What can hang from each mark:
zogik: lida
pevo: bofa fabu naved
bubo: naved zogik
bofa: pevo
lida: fabu livavav zogik
livavav: lida naved
fabu: lida pevo
naved: livavav pevo

Every row comes from one small tree of marks. The marks that hang from a mark follow it in brackets, in alphabetical order. Every link used is in the known rows. Which tree was each row made from?
Known rows:
naved[livavav[lida] pevo]: [ 3.74  1.51  1.59  1.65  1.28 -2.43  1.05 -1.40  2.79 -1.59 -2.32 -0.37
  3.68  1.14  2.66  2.29 -1.52 -0.78  1.31 -1.19 -0.04 -1.02 -0.83 -2.99]
livavav[lida]: [ 4.73 -1.35  4.08 -1.19  2.90 -3.02 -0.65 -4.45  2.40 -0.83 -3.17  0.67
  2.74  3.36  2.91  1.07 -2.11  1.29  2.05 -0.67  0.40 -0.86 -1.27 -0.53]
lida[fabu[pevo[naved]] livavav zogik]: [ 0.63 -3.52  1.00 -2.57  2.69 -0.75 -1.31 -1.31  0.39 -2.42 -0.09  1.37
  1.15  1.40  2.69  0.36 -0.05 -1.17  3.50  1.94  2.04 -1.33 -4.68 -2.03]
zogik[lida[fabu livavav]]: [ 2.45 -3.59  1.96 -0.82  3.80 -2.56 -2.17 -3.49  0.83 -1.10 -1.39  0.03
  1.79  0.68  2.63  0.11 -0.55  1.06  1.93 -1.20  0.61 -0.35 -2.28 -1.77]
pevo[bofa fabu[lida] naved[livavav]]: [ 4.39  0.06  2.03  2.25  2.22  0.99 -0.83 -2.28 -0.09  0.40 -3.54 -1.63
  0.49 -1.31  2.67  1.49  0.38 -0.48  3.37  0.81  0.58 -2.40 -1.43 -0.04]
bubo[naved[livavav[lida[fabu[pevo[bofa]]]]] zogik]: [ 5.99  1.34  1.77  0.46  2.35 -0.77  0.55 -2.49  2.12 -2.08 -3.29 -0.69
  4.91  0.83  3.04  1.15 -0.32 -1.37  1.49 -0.80  1.40 -2.41 -3.70  0.53]
livavav[lida naved[pevo[bofa fabu]]]: [ 4.85 -0.26  3.28  0.47  4.44 -0.43 -1.70 -2.83  0.91 -0.53 -4.12 -0.79
  2.21  1.09  2.47  0.24 -2.73 -0.42  3.85  0.34 -1.18 -2.31 -2.50 -1.52]
pevo[bofa naved[livavav[lida[fabu zogik]]]]: [ 3.80 -0.74  2.81 -0.71  2.74 -0.39  0.69 -2.00 -0.65 -0.40 -2.57  0.37
  1.87  0.46  2.02  0.81 -0.52  0.16  2.70  0.40  1.58 -2.24 -1.25  0.41]
fabu[lida[livavav zogik]]: [ 0.77 -2.31  2.63  1.09  2.97 -2.95 -0.34 -2.47  2.36 -3.28 -1.95  0.80
  0.79  3.22  2.43  1.78 -2.04  0.18  0.63 -1.88  2.34 -0.42 -2.43 -0.45]
naved[livavav]: [ 4.17  1.74  2.39  0.99  1.13 -3.70  0.77 -2.04  1.45 -1.44 -3.19 -0.50
  3.36  1.80  2.62  2.39 -0.93  1.21  1.01 -0.62  1.41  0.06 -0.24 -1.19]
fabu[lida[zogik] pevo[bofa naved[livavav]]]: [ 1.29 -0.47  3.14  1.52  1.89  0.42 -0.93 -0.67  2.28 -2.58 -0.96 -0.30
  0.59  0.89  2.36  0.90  0.13 -1.44  3.31 -1.14  0.69 -1.02 -4.29 -1.44]
fabu[lida[livavav zogik] pevo[bofa naved]]: [ 0.36 -2.03  3.10  0.81  2.93 -0.21 -1.24 -1.52  2.29 -3.18 -0.48 -0.22
 -0.38  1.08  1.69  0.72  0.12 -1.84  3.24 -1.05  0.76 -1.08 -4.87 -1.24]
pevo[fabu[lida] naved]: [ 4.57 -0.48  2.59  1.05  1.48  0.18 -2.02 -3.41  0.34  0.52 -3.65 -1.34
  0.54  0.86  3.45  2.07 -0.64  1.75  4.23  2.18 -0.02 -2.90 -2.66 -0.82]
zogik[lida[fabu[pevo[bofa naved]]]]: [ 3.06 -2.72  2.96 -1.02  3.15 -0.28 -3.27 -2.96  0.26 -0.04 -1.19 -0.30
  1.34 -0.14  3.21 -0.28 -0.02  0.92  3.56 -0.18  0.03 -0.63 -3.60 -2.26]
livavav[lida[zogik]]: [ 3.73 -2.13  3.53 -1.32  3.57 -2.36 -0.42 -3.60  2.47 -1.47 -3.00  1.79
  2.64  3.99  2.80  1.28 -2.47  0.08  1.31 -0.98  1.05 -0.89 -2.01 -0.53]
zogik[lida[fabu livavav[naved[pevo[bofa]]]]]: [ 2.18 -3.03  1.95 -0.17  4.55 -1.64 -2.40 -2.64 -0.02 -1.23 -1.60 -0.53
  1.51 -0.24  2.18 -0.34 -1.05  0.46  2.54 -1.05  0.20 -0.92 -2.80 -2.00]
bubo[naved[livavav pevo]]: [ 4.14  3.78  1.28  1.53  1.12 -2.06  1.33 -2.21  0.16 -1.57 -2.30 -1.10
  3.51  1.07  3.39  3.28 -0.73  0.81  0.97  0.45  1.31 -2.26 -2.48 -2.46]
pevo[fabu naved[livavav]]: [ 5.67  1.20  1.52  0.91  1.07 -0.56 -0.59 -2.51  0.10  0.70 -4.07 -1.54
  2.11  0.12  2.86  2.61  0.16  1.02  3.77  2.38 -0.29 -2.67 -1.66 -1.24]
bofa[pevo[fabu naved[livavav]]]: [ 5.48  0.46  1.43  0.07  2.31 -0.17 -1.98 -2.01  0.21  0.78 -4.18 -0.27
  3.59  1.83  1.46  2.65  0.82 -0.45  4.54  1.75  0.21 -1.28 -2.05 -2.27]
bofa[pevo[fabu[lida[zogik]] naved[livavav]]]: [ 4.32 -0.31  1.22  0.77  2.53  0.35 -1.89 -1.40  0.88 -0.07 -3.78  0.21
  3.23  2.21  1.58  2.55  0.52 -0.99  4.20  0.75  0.52 -1.46 -2.51 -2.14]
livavav[lida naved[pevo]]: [ 4.38  0.21  3.75  0.02  3.64 -1.97 -0.96 -2.70  1.41 -1.42 -3.75 -0.48
  3.01  2.63  2.33  0.57 -3.31  1.13  3.59 -0.15 -1.08 -2.32 -2.51 -1.73]
bubo[naved]: [ 4.72  2.09  2.93 -0.30  2.00 -2.49  0.04 -4.16 -0.51 -0.95 -2.96 -0.50
  2.65  2.45  3.61  2.69 -1.11  2.41  1.38  1.17  1.94 -1.87 -2.85 -0.83]
pevo[bofa fabu]: [ 4.88 -0.79  2.84  0.43  3.45  0.16 -2.70 -3.96 -0.53  1.19 -4.06 -0.60
  0.03 -0.43  3.38  1.52 -0.78 -1.04  2.07  1.95  1.75  0.15 -1.61 -0.56]

Write each row's tree:
[ 3.89  0.70  0.24  2.13  1.94 -0.66  0.23 -0.94  2.96 -1.15 -2.84 -0.15
  3.28  0.45  3.12  2.44 -1.16 -2.68  1.50 -0.49 -0.32 -1.48 -1.62 -3.38] | naved[livavav[lida[zogik]] pevo[fabu]]
[ 3.21 -1.98  2.32 -0.53  2.44 -0.96 -2.56 -2.41  1.02 -0.53 -1.19 -0.53
  2.33  0.08  3.20  0.05  0.24  1.15  3.53 -0.59 -0.44 -0.81 -3.23 -2.67] | zogik[lida[fabu[pevo[naved[livavav]]]]]
[ 3.47  0.24  3.43 -0.35  2.09 -0.24 -0.81 -1.74  1.60 -1.31 -1.71 -0.44
  1.63  0.63  1.99  0.95  0.44 -1.20  3.77  0.24 -0.10 -0.98 -3.65 -1.70] | fabu[pevo[bofa naved[livavav[lida[zogik]]]]]
[ 4.99  1.81  1.12  2.79  2.99 -0.29  0.19 -1.87  1.55 -1.86 -3.30 -1.35
  4.06 -0.53  2.31  2.28 -0.78 -1.97 -0.10 -2.19  0.90 -2.28 -3.95 -0.81] | bubo[naved[livavav pevo[bofa]] zogik[lida]]
[ 3.28 -3.43  2.76 -2.50  3.34 -1.35 -1.01 -3.16  1.47 -1.00 -2.18  2.26
  2.66  3.18  3.77  0.19 -2.23  0.26  2.21  0.22  1.75 -1.18 -2.17 -0.69] | livavav[lida[fabu zogik]]
[ 0.42 -3.82  1.21 -2.51  3.28 -0.12 -1.37 -1.30 -0.13 -2.21 -0.04  1.41
  0.55  0.65  2.49  0.04  0.09 -1.95  3.23  1.80  2.50 -1.07 -4.53 -1.55] | lida[fabu[pevo[bofa naved]] livavav zogik]
[ 4.02 -1.20  3.89 -0.92  4.67 -2.22 -0.71 -2.70  1.47 -2.02 -4.15  0.87
  3.15  3.99  2.09  0.35 -3.35  0.87  2.89 -0.83 -0.14 -2.03 -2.67 -0.27] | livavav[lida[zogik] naved]
[ 4.80  0.99  1.35  2.16  2.88  0.47 -0.77 -2.93  1.03 -1.48 -3.67 -1.27
  2.31 -0.05  3.02  2.54 -1.37 -2.21  0.77  0.42  1.85 -2.65 -4.64 -0.21] | bubo[naved[pevo[bofa fabu[lida[livavav]]]] zogik]
[ 2.40 -0.07  4.11  0.82  0.81 -0.81 -1.98 -2.34  2.49 -1.84 -1.25 -1.25
  0.75  1.76  3.01  1.11 -0.24  1.32  4.64  0.12 -0.38 -1.32 -4.45 -2.00] | fabu[lida pevo[naved]]
[ 3.09 -3.31  3.01 -2.60  3.28 -0.02 -1.42 -2.71  1.43 -0.99 -1.44  1.73
  2.11  2.13  3.41 -0.34 -1.16 -0.71  3.54  0.62  1.01 -1.55 -3.38 -1.07] | livavav[lida[fabu[pevo[bofa naved]] zogik]]
[ 3.30 -1.62  1.65  0.97  2.37 -0.02 -1.39 -2.85  0.73 -0.63 -3.14 -0.63
  0.35  1.11  2.72  2.16 -0.59  0.27  3.49  1.53  0.33 -3.04 -3.16 -0.77] | pevo[fabu[lida[livavav zogik]] naved]
[ 2.58 -3.12  2.12 -0.63  4.33 -2.51 -2.29 -3.08  0.36 -1.40 -1.88 -0.43
  2.07  0.71  2.29 -0.30 -0.96  1.47  2.74 -1.13  0.07 -0.94 -2.58 -1.62] | zogik[lida[fabu livavav[naved]]]
[ 3.83  1.87  0.77  2.77  1.65 -0.23 -0.41 -1.01  0.74 -0.15 -2.96 -1.26
  1.78 -1.49  3.00  2.58 -0.60 -2.37  1.34  0.65  0.93 -0.43 -1.10 -2.98] | naved[livavav pevo[bofa fabu]]
[ 5.71  0.41  2.57  0.86  3.32 -1.32 -1.01 -3.83  1.45 -1.48 -3.97 -0.78
  3.82  1.65  2.73  2.01 -1.32  0.38  0.53 -1.33  1.05 -2.19 -4.49  0.34] | bubo[naved zogik[lida]]
[ 3.82 -1.09  2.18  0.95  1.94  0.61 -1.83 -2.78  0.37  0.11 -3.54 -0.52
  0.43  1.28  3.34  2.23 -0.94  0.88  3.69  1.98  0.46 -2.99 -3.21 -0.82] | pevo[fabu[lida[zogik]] naved]
[ 3.01 -1.90  2.21  1.21  4.91 -1.99 -2.25 -3.12  1.03 -1.24 -2.78 -1.21
  1.27  0.00  1.50  0.76 -0.97 -0.28  1.93 -1.74 -0.86 -0.77 -2.71 -2.05] | zogik[lida[livavav[naved[pevo[bofa fabu]]]]]
[ 3.79 -1.07  2.71  0.36  5.03  0.20 -1.48 -1.98  1.03 -1.16 -3.96  0.35
  2.03  1.71  2.38  0.47 -3.07 -1.59  3.15  0.03 -0.49 -2.39 -3.23 -1.54] | livavav[lida[zogik] naved[pevo[bofa fabu]]]
[ 4.18 -1.00  1.89  0.60  3.65 -0.80 -3.15 -2.53  1.07 -0.39 -4.00 -0.15
  2.78  2.50  1.60  1.81 -0.21 -0.90  4.13  0.53  0.55 -0.28 -2.54 -2.10] | bofa[pevo[fabu[lida[livavav[naved]]]]]
[ 3.67 -0.75  1.69 -0.38  2.12 -2.56  0.84 -1.68  2.12 -1.74 -2.45  1.03
  4.04  2.17  3.15  0.98 -1.13 -0.07  1.51 -1.13  1.36 -0.83 -0.67 -0.99] | naved[livavav[lida[fabu zogik]]]
[ 3.78 -1.52  1.58  0.10  3.22  0.20 -2.52 -2.25  0.64 -0.14 -3.58  0.38
  2.36  2.55  1.33  2.35  0.25 -0.98  4.31  1.20  0.68 -1.51 -3.11 -1.91] | bofa[pevo[fabu[lida[livavav zogik]] naved]]
[ 5.56  0.08  1.39  0.51  1.88 -0.23 -0.27 -2.47  1.11  0.27 -3.93 -0.68
  2.56  0.73  2.73  2.13 -0.08  0.06  3.66  1.46 -0.69 -3.16 -1.85 -1.11] | pevo[fabu naved[livavav[lida[zogik]]]]
[ 5.52  0.63  1.07  1.11  2.61 -1.10 -0.09 -2.41  1.39 -1.79 -3.33 -0.88
  4.98  0.45  3.09  1.40 -0.42 -0.09  0.82 -1.60  1.25 -2.47 -3.67  0.05] | bubo[naved[livavav] zogik[lida[fabu]]]
[ 3.09  1.13  1.21  1.51  2.98 -0.12 -0.36 -2.97 -0.24 -1.31 -2.23 -0.66
  1.14  0.39  3.47  2.69 -0.86 -1.07  1.07  0.98  1.80 -2.43 -3.82 -1.91] | bubo[naved[pevo[bofa fabu[lida[livavav zogik]]]]]
[ 3.60  0.25  2.11  1.29  2.43  0.47 -2.31 -2.68 -0.26  0.71 -3.08 -0.68
  0.13 -0.58  3.43  2.37 -1.63 -1.51  1.91  2.19  1.38 -0.40 -2.45 -2.74] | naved[pevo[bofa fabu]]
[ 0.34 -1.78  3.23  1.28  3.84 -0.84 -1.82 -1.30  2.65 -3.85 -1.01 -0.31
  0.06  1.32  1.80  0.12 -0.71 -2.21  2.85 -1.80  0.78 -0.07 -4.74 -1.38] | fabu[lida[livavav[naved] zogik] pevo[bofa]]
[ 3.64 -1.42  1.63  0.51  3.97 -0.46 -3.03 -2.12  1.09 -0.70 -3.96  0.39
  2.73  2.85  1.58  1.92 -0.40 -1.47  3.75  0.37  0.87 -0.37 -2.90 -2.12] | bofa[pevo[fabu[lida[livavav[naved] zogik]]]]
